Known rows, with every way that one mark hangs from another
(z904 (z12 z532 z630) z495): [ -6.6  12.5  -2.1  -1.1 -18.5 -10.2   7.5 -45.0  35.3  -0.9   0.3  -5.3
 -18.8  -1.3  10.6  -4.2   6.7   2.5  10.5   3.7  -0.6  18.4   3.6  12.4
 -20.2]
(z753 z280 z410): [ -1.1  13.3   5.9 -10.5  -3.9  -0.4  -5.6 -40.7  20.0  -7.0  -6.1   0.5
  -8.3   5.5  17.4  -0.8   4.3  18.1  11.6   6.9   7.1  11.0  13.3  29.1
 -10.2]
(z885 z495): [  9.1  25.5   1.6  -5.8 -11.2   5.7   9.9 -44.6  35.5  -4.7 -10.6 -10.0
   4.3   3.0  21.8  -9.8   1.6  15.6   9.4  10.9  -2.0   2.1   1.7   6.9
 -14.8]
(z280 (z753 (z410 z105 z196))): [  9.6  26.3 -11.4  13.3   7.0  13.1   2.1 -16.2  20.4 -14.6 -12.1  -1.9
 -12.3  10.1  23.5  -7.4  12.1   2.4  -9.4  -0.1  -1.7   2.3  12.1  21.3
   5.7]
(z105 (z410 z196 z630) z850): [ -8.5  30.0 -13.0 -11.7   2.1  30.9  17.0 -29.2  18.8  -6.7 -16.2 -13.9
  -9.3  -9.2  20.2  -4.9   6.4   3.7   1.4  16.8   7.0   5.3   9.9  26.7
 -10.1]
(z904 (z495 z885)): [ -1.7  17.3  16.1   6.5 -17.2  -4.7  -0.7 -54.8  39.2  -8.1 -16.8  -6.4
  -3.3   1.8  16.8  -3.2  12.1   6.8   9.4   0.0   7.4   9.6  -2.4   7.1
 -11.6]
(z532 (z12 (z630 (z410 z105)) (z904 (z495 z885)))): [-13.7  11.4 -14.5   2.1  -2.8   8.6   4.6 -32.9  33.7  26.2 -16.5 -14.3
  -4.1  18.0  11.7  -3.5  15.7  -0.9  10.5  35.3  -2.5  25.0   1.3  15.9
  12.2]
(z532 (z12 z904)): [ -6.3  19.3 -12.7   3.4   0.9  17.4  -3.9 -40.8  37.0  16.0 -18.2  -5.7
   9.0   7.4   5.9  -5.8  -0.4  11.9  14.7  19.9  -4.8   7.0   7.7  17.0
  -0.6]
(z532 (z12 (z630 (z410 z196)) (z904 (z495 z885)))): [-15.4   2.6 -19.2   0.3  -1.8   5.7  -6.1 -32.8  35.0  23.3 -21.9  -8.2
 -13.6   5.5   8.3  -0.6  14.7  -2.3   8.4  38.3   2.0  19.2   3.6  27.2
   1.1]
(z280 (z753 (z410 z105 z196 z630))): [  4.2  26.8 -10.6   6.1  11.8  23.2   5.7 -11.9  17.5 -14.9 -11.5  -7.4
 -15.7  17.9  26.8  -8.5   6.7   4.0 -13.7   6.1  -1.5   9.4  15.2  23.9
   5.1]
(z12 z630 (z904 z495)): [ -5.9   6.5  -7.0  11.9 -19.4  -0.7  -7.2 -33.0  44.1  10.2  -9.1 -13.4
   6.4  -0.5   8.0  -1.6  -3.0  -2.0   7.6  22.4   3.4  12.7   6.5  31.6
  -4.3]
(z753 (z410 z196)): [  4.5  20.8  -5.1   0.1   0.7   8.7  -7.1 -31.1  28.3  -5.9 -10.0   3.1
 -11.7  -5.1  20.1   2.8   4.5   7.8  -1.8   7.1   4.3   1.2  12.7  29.8
  -9.6]
(z12 z532 (z630 z410) z904): [-16.2   5.7 -33.6  -8.8 -12.9  -6.3   3.3 -23.5  37.8  25.5   5.0  -7.7
  -5.5   5.1   0.8   1.0  -3.5   5.9   2.4  34.9  -3.9   2.5  10.2  41.0
   1.3]
(z410 z105 z196 z630): [  4.9  28.7 -10.4   3.1   8.6  34.5   6.2 -22.0  26.7 -10.3 -10.3 -10.0
  -4.0   2.2  24.0  -8.6   7.8   2.1  -2.0  17.0   6.0  10.5  10.9  19.0
  -5.3]
(z410 (z105 z850) z630): [  3.4  35.9  -4.5  -9.3  -2.8  25.4  14.9 -33.0  21.5  -0.6 -10.4 -18.3
   4.0   6.5  25.5  -9.4   6.0   7.7   3.0   3.4   3.8  14.7  10.3  12.5
   1.8]
(z904 z12 (z495 z885)): [ -1.2  19.5  21.3   4.8 -18.1  -2.8   3.0 -61.4  32.1 -14.9 -15.5  -4.2
 -16.1  -5.5  21.8  -4.2  16.9   9.9  12.1 -11.1   3.6  13.8  -8.2  -5.1
 -19.5]
(z850 (z105 (z410 z196 z630))): [ -8.7  22.3 -15.0   3.2  10.9  29.2  20.0 -35.0  18.8  -0.5 -15.6  -8.0
  -1.8 -12.4  20.7 -11.6   9.7  -4.0   4.4  25.6   6.4   4.6   7.3  24.6
  -9.2]
(z495 z885): [ -1.2  24.2   5.6  -2.6 -17.1   3.5  -2.8 -54.9  37.1  -4.1 -12.3   0.0
   1.6  -1.4  19.5  -3.2   7.7  11.5   9.7   1.6   3.1   3.1  -1.5  10.3
 -12.2]
(z904 (z12 (z630 (z410 z105 z196))) (z495 z885)): [ -1.1  15.3  -4.4  -0.4  -7.7   6.4   7.7 -33.4  21.1  -6.1  -9.7  -7.8
 -28.9  -5.4  27.6  -2.0  28.8  -6.0   5.1  10.6   4.7  20.1  -4.1   7.9
  -8.3]
(z753 z410): [  1.3  22.6   2.8  -4.4  -7.2   1.0  -3.7 -40.5  28.0  -2.5  -6.1   0.8
  -3.3   3.5  18.1   5.3   0.3  13.2   4.3   2.3   0.9   2.1  10.2  23.9
  -6.3]
(z602 (z850 (z105 (z410 z196)))): [-10.5  28.4 -20.9  -0.7  10.5  22.9  20.0 -40.2  29.3  -1.8 -14.6  -0.2
   7.4 -27.8  18.2 -19.3   8.2  -7.2  -0.2  24.3   9.9   0.4  -2.1  16.6
  -7.3]
(z532 z12): [ -0.2  25.7  -2.7  -6.5   0.6  14.3  -0.7 -49.7  28.9   4.4 -16.2  -0.9
   4.7   9.7  12.6  -4.9   5.5  11.3  21.4  10.0  -2.2   7.5   7.3   6.7
  -6.0]
(z12 z630): [  0.1  19.4  -8.3  -6.4 -19.4   3.5  -6.4 -42.4  33.7   3.7  -2.7  -2.8
   6.5  -1.2  16.5   0.6  -1.8   1.2  13.8  13.2   1.4   6.7   7.3  23.8
  -9.9]
(z12 z532 z630 (z904 (z495 z885))): [-16.4   5.0 -11.4   7.6 -24.0 -11.1  -1.2 -39.6  55.4  19.4  -6.4  -8.7
  -5.7   2.0   3.4  -5.7   0.4   2.5  -3.0  21.8   0.9  17.5   1.2  29.5
  -9.5]
(z280 (z753 (z410 (z105 z850) z196 z630))): [  4.9  31.4 -11.9  -0.4   8.3  21.9  10.7 -13.2  12.4  -8.8 -15.4 -13.0
 -15.7  12.8  28.9 -10.4   9.0   4.9 -15.7  -2.1  -0.3  13.7  17.0  23.5
   9.5]
(z280 z753): [  3.7  22.2  -3.0   6.4 -11.2  -0.3   0.6 -38.4  26.7 -13.9 -11.5  -4.3
   2.2  10.1  14.5  -8.5   4.1   7.6   9.1  -3.1  -2.2  -5.1   5.9  12.3
  -1.8]
(z532 (z12 (z630 z410) z904)): [-14.1  10.4 -27.4 -11.4  -2.8   8.6  -4.4 -31.4  28.7  29.8  -9.4  -6.8
   2.9  12.4   6.2   2.6   0.6   5.0  17.6  38.3  -6.1  10.0   9.4  28.7
   6.6]
(z753 z280 (z410 z196 z630)): [ -3.5  11.8  -1.9 -12.5   8.6  16.1  -5.7 -27.6  16.1  -9.9 -10.5  -2.4
 -19.1   4.5  22.2  -3.4   4.3  14.7   1.3  18.7  10.2  17.2  18.5  38.4
 -13.6]

Rows
[  5.4  33.4 -12.0  -4.4   5.0  32.5  11.9 -23.5  20.9  -4.1 -14.5 -15.9
  -4.2  -2.4  27.0 -11.3   9.8   2.6  -4.3   7.8   7.5  13.8  12.4  18.6
  -1.4]
(z410 (z105 z850) z196 z630)
[ -6.5  15.4 -38.2  -1.4  11.1  26.4   0.0 -13.7  26.1  25.4 -11.7  -8.8
  -3.4   7.4  11.8  -3.7  10.7  -3.6   7.2  42.5  -3.7  13.4  11.9  30.0
  11.0]
(z532 (z12 (z630 (z410 z105 z196)) z904))
[-10.6  32.1  -5.1 -16.3  -5.1  23.4  20.7 -38.2  18.3  -3.1 -12.3 -15.7
  -1.4   0.0  18.8  -3.4   2.0   8.8   8.3  12.6   3.2   6.5   7.6  20.3
  -7.7]
(z105 (z410 z630) z850)
[ -6.8  16.8  11.0   1.7 -16.7 -10.0  11.3 -58.0  38.2  -8.6  -9.1  -3.1
 -24.6  -1.7  14.1  -8.0  16.2  12.2   5.5  -9.2   0.9  14.3  -5.6  -1.9
 -22.1]
(z904 (z12 z532) (z495 z885))
[ -0.5  20.1  -7.8   0.6   5.2  13.3  -1.9 -20.1  19.1 -14.3 -12.6  -3.3
 -16.9  13.8  22.1  -4.5   1.7   8.0  -9.7   6.2  -0.5   5.5  15.4  28.7
  -2.4]
(z280 (z753 (z410 z196 z630)))
[  2.5  34.3  -4.4  -5.7   0.8  14.8  14.5 -22.2  11.9  -5.6 -11.4 -15.1
  -7.3  22.6  27.4  -8.6   5.2  10.3  -9.2  -6.0  -2.8  14.3  14.2  17.9
  12.5]
(z280 (z753 (z410 (z105 z850) z630)))
[  3.4  21.2 -20.0  -7.7  -1.6  16.3   6.8 -23.9  14.0  -3.9  -0.6  -4.7
 -20.3  -7.3  26.4  -0.2  19.0  -3.8   7.1  15.0   0.0   9.8   4.4  16.0
  -5.8]
(z904 (z12 (z630 (z410 z105 z196))))
[ -9.1  10.7   6.7 -10.0 -22.4 -11.3   3.4 -52.3  23.6  -2.0  -7.0  -5.7
 -22.7  -0.5  21.5   4.1  18.4   3.0  14.8   6.6   2.0  15.5  -6.1   7.1
 -12.4]
(z904 (z12 (z630 z410)) (z495 z885))
[  5.3  19.5  -8.0   7.5   0.0   2.8  -5.8 -24.9  22.5 -14.4 -13.2   2.0
 -14.4   6.1  19.2  -3.2   6.2   6.1  -5.6  -1.2  -0.7  -2.6  12.2  26.3
  -1.6]
(z280 (z753 (z410 z196)))
[-14.9   3.5 -16.4  -2.6  -3.0   0.7  -0.8 -30.7  30.0  25.3 -14.5 -13.4
  -1.4  14.6   3.4   1.9   5.2   0.4  18.2  37.5  -1.6  16.9   9.0  26.3
   7.1]
(z532 (z12 (z630 z410) (z904 z495)))
[  6.2  28.4 -18.3  -8.0   4.3  15.9  13.8 -20.9  13.3  -0.1 -11.8 -13.4
  -8.7  -4.9  22.9  -4.2  20.2   1.4   2.1   9.2   6.7   1.7   9.9  19.9
   7.3]
(z630 (z410 (z105 z850) z196))
[ -3.8  15.5  13.1  -1.0 -26.5  -6.0  -1.7 -58.5  34.3  -6.1  -9.6  -3.6
 -14.9  -6.0  23.2  -1.4  13.4   2.1  13.4  -3.0   2.3  21.0  -6.6   3.6
 -21.0]
(z904 (z12 z630) (z495 z885))
[ -9.6  13.1   3.2  -3.8 -24.8 -12.9   5.5 -55.6  40.5   1.1  -3.2  -1.8
 -23.2  -2.9  15.0  -5.3  12.1   4.7   6.7  -1.0  -0.3  22.0  -4.1   6.4
 -23.4]
(z904 (z12 z532 z630) (z495 z885))
[-10.3  13.6 -18.9 -19.8 -14.5  -8.7  10.0 -38.2  22.5   7.1   8.5  -0.9
 -22.7   0.7  12.1   1.6   7.3   7.7  11.9  13.3  -4.9   6.6   5.5  18.4
 -13.0]
(z904 (z12 z532 (z630 z410)))
[-10.2  14.7  -6.6  -7.1 -13.5  -8.3  18.7 -39.6  27.7   4.1   0.6  -8.3
 -29.8   6.1  17.5  -4.0  22.3   2.2   4.3   8.8  -1.8  21.6  -4.0   5.6
  -7.0]
(z904 (z12 z532 (z630 (z410 z105))) (z495 z885))
[ -3.3  23.1 -20.6 -15.5   3.3  15.6   7.0 -31.5  18.5  17.9  -6.2  -6.3
  -0.2  18.0  17.3  -0.4  12.2   0.2  20.2  28.0  -3.9  14.9   9.9  13.8
   8.7]
(z532 (z12 (z630 (z410 z105))))
[ -2.5  21.9 -14.7   9.7   5.6  19.8  16.7 -39.1  21.2  -0.6 -15.6  -3.1
   0.7 -21.1  18.3 -10.2  14.3  -5.6   8.8  18.4   6.3  -2.8   4.9  22.4
  -9.5]
(z850 (z105 (z410 z196)))
[ -7.3  14.0 -11.6  -5.4  -7.1  -6.1  21.3 -29.6  22.9   2.5   4.8 -11.7
 -25.0   7.2  13.9  -3.0  16.9  -0.7   7.7  12.2  -1.2  18.6   3.9  10.7
  -3.7]
(z904 (z12 z532 (z630 (z410 z105))) z495)
[-15.5  -3.0 -30.8   4.6  -5.4  -6.8   2.9 -13.2  39.7  18.2  -3.7 -12.0
 -17.1  -0.9  -0.2  -0.7   4.5  -4.2  -3.7  38.1   3.8   7.7  12.1  44.0
  -2.0]
(z12 z532 (z630 (z410 z196)) (z904 z495))
[ -7.3  14.3   6.1 -16.7   1.3   9.4  -2.2 -36.9  16.6  -6.6  -6.3  -4.5
 -11.4  13.0  20.5  -1.8  -0.1  20.3   7.6  14.3   7.4  18.6  16.6  32.0
 -10.6]
(z753 z280 (z410 z630))
[  0.0  26.3 -29.9 -18.4   7.2  21.7   9.5 -23.6  12.3  20.4 -14.1  -9.8
  -8.0   5.4  21.1  -4.7  19.0  -4.5  12.5  23.5   0.7  17.1  13.1  19.6
  10.1]
(z532 (z12 (z630 (z410 (z105 z850) z196))))
[  1.9  23.3  -5.9 -14.1  11.4  25.7   6.9 -19.6   9.2  -4.3 -12.9 -12.3
 -17.3   4.4  28.7  -9.5  12.2  11.6  -5.0  10.0  10.8  25.3  19.6  32.5
  -2.7]
(z753 z280 (z410 (z105 z850) z196 z630))
[-11.1  25.0  -6.8  -0.9   3.6  22.3  23.9 -44.2  19.2   2.1 -11.2  -9.8
   6.0  -3.9  19.5  -9.6   5.8   1.3  11.3  22.2   3.0   6.4   5.3  18.4
  -5.8]
(z850 (z105 (z410 z630)))
[-10.6   8.1 -24.3  -7.4 -15.0   0.4  -4.1 -26.9  31.5  18.4  -0.9  -8.9
   3.1   2.3   8.9   4.7  -1.9   3.3   8.5  32.4  -1.3   1.2   8.1  37.8
   3.2]
(z12 (z630 z410) z904)
[ 11.3  33.0 -11.8   1.9   0.0  21.7   8.4 -27.6  23.7  -4.5 -14.7 -11.2
  -0.4 -10.1  24.3  -9.9  14.7   0.8   0.2  -0.6   6.8   6.0   9.5  15.9
  -1.3]
(z410 (z105 z850) z196)
[  5.6  23.5 -17.4  -0.5   8.3  17.4   8.7 -19.8  19.1  -6.6  -8.4  -7.6
  -8.6  -0.6  20.0  -2.5  17.5   1.1   4.2  17.9   5.6  -2.0   8.7  19.8
   3.7]
(z630 (z410 z105 z196))
[  6.6  23.2  -6.1  -7.4   7.0  14.9   3.8 -24.2  11.9  -4.3 -12.8  -7.4
 -14.1  -3.9  26.3  -9.3  16.7   9.9  -0.8   2.4  10.8  17.4  16.4  30.1
  -1.1]
(z753 z280 (z410 (z105 z850) z196))
[  1.3  18.6  -4.6  -6.8  15.8  27.2   1.8 -18.3  14.6 -10.8  -8.9  -6.4
 -17.4   8.4  26.4  -7.8   9.6  10.8  -3.1  18.8   9.7  22.8  17.9  32.8
  -6.0]
(z753 z280 (z410 z105 z196 z630))
[  6.5  18.2  -5.1  -0.8  10.5  16.7  -1.7 -23.1  16.9 -10.1  -9.1  -1.7
 -14.0   0.0  23.3  -6.5  14.3   9.0   0.8  11.0   9.4  14.5  15.3  30.0
  -5.5]
(z753 z280 (z410 z105 z196))
[-17.4  -0.7 -23.4   0.5 -12.7 -14.4   6.5 -22.9  40.2  20.7  -0.3 -14.4
  -9.2   7.7  -2.1   0.9   0.1   1.3   2.3  34.2   0.5   9.2  10.0  38.1
   1.9]
(z12 z532 (z630 z410) (z904 z495))
[ -8.6  16.5 -17.9 -20.8  -3.3   5.3  -0.4 -40.8  20.8  18.0  -7.7  -2.3
  -1.9  14.7  12.5   4.2   6.9   3.8  24.4  27.8  -3.2  10.4   9.5  19.4
   1.5]
(z532 (z12 (z630 z410)))
[ -8.6  15.1 -20.9  -2.4  -7.9  14.8  -9.4 -39.1  38.8  25.0 -12.1  -4.8
  10.5   7.4   7.5  -2.8  -3.9   4.0  16.2  29.3  -5.7  14.9   9.4  25.7
  -1.9]
(z532 (z12 z630 z904))
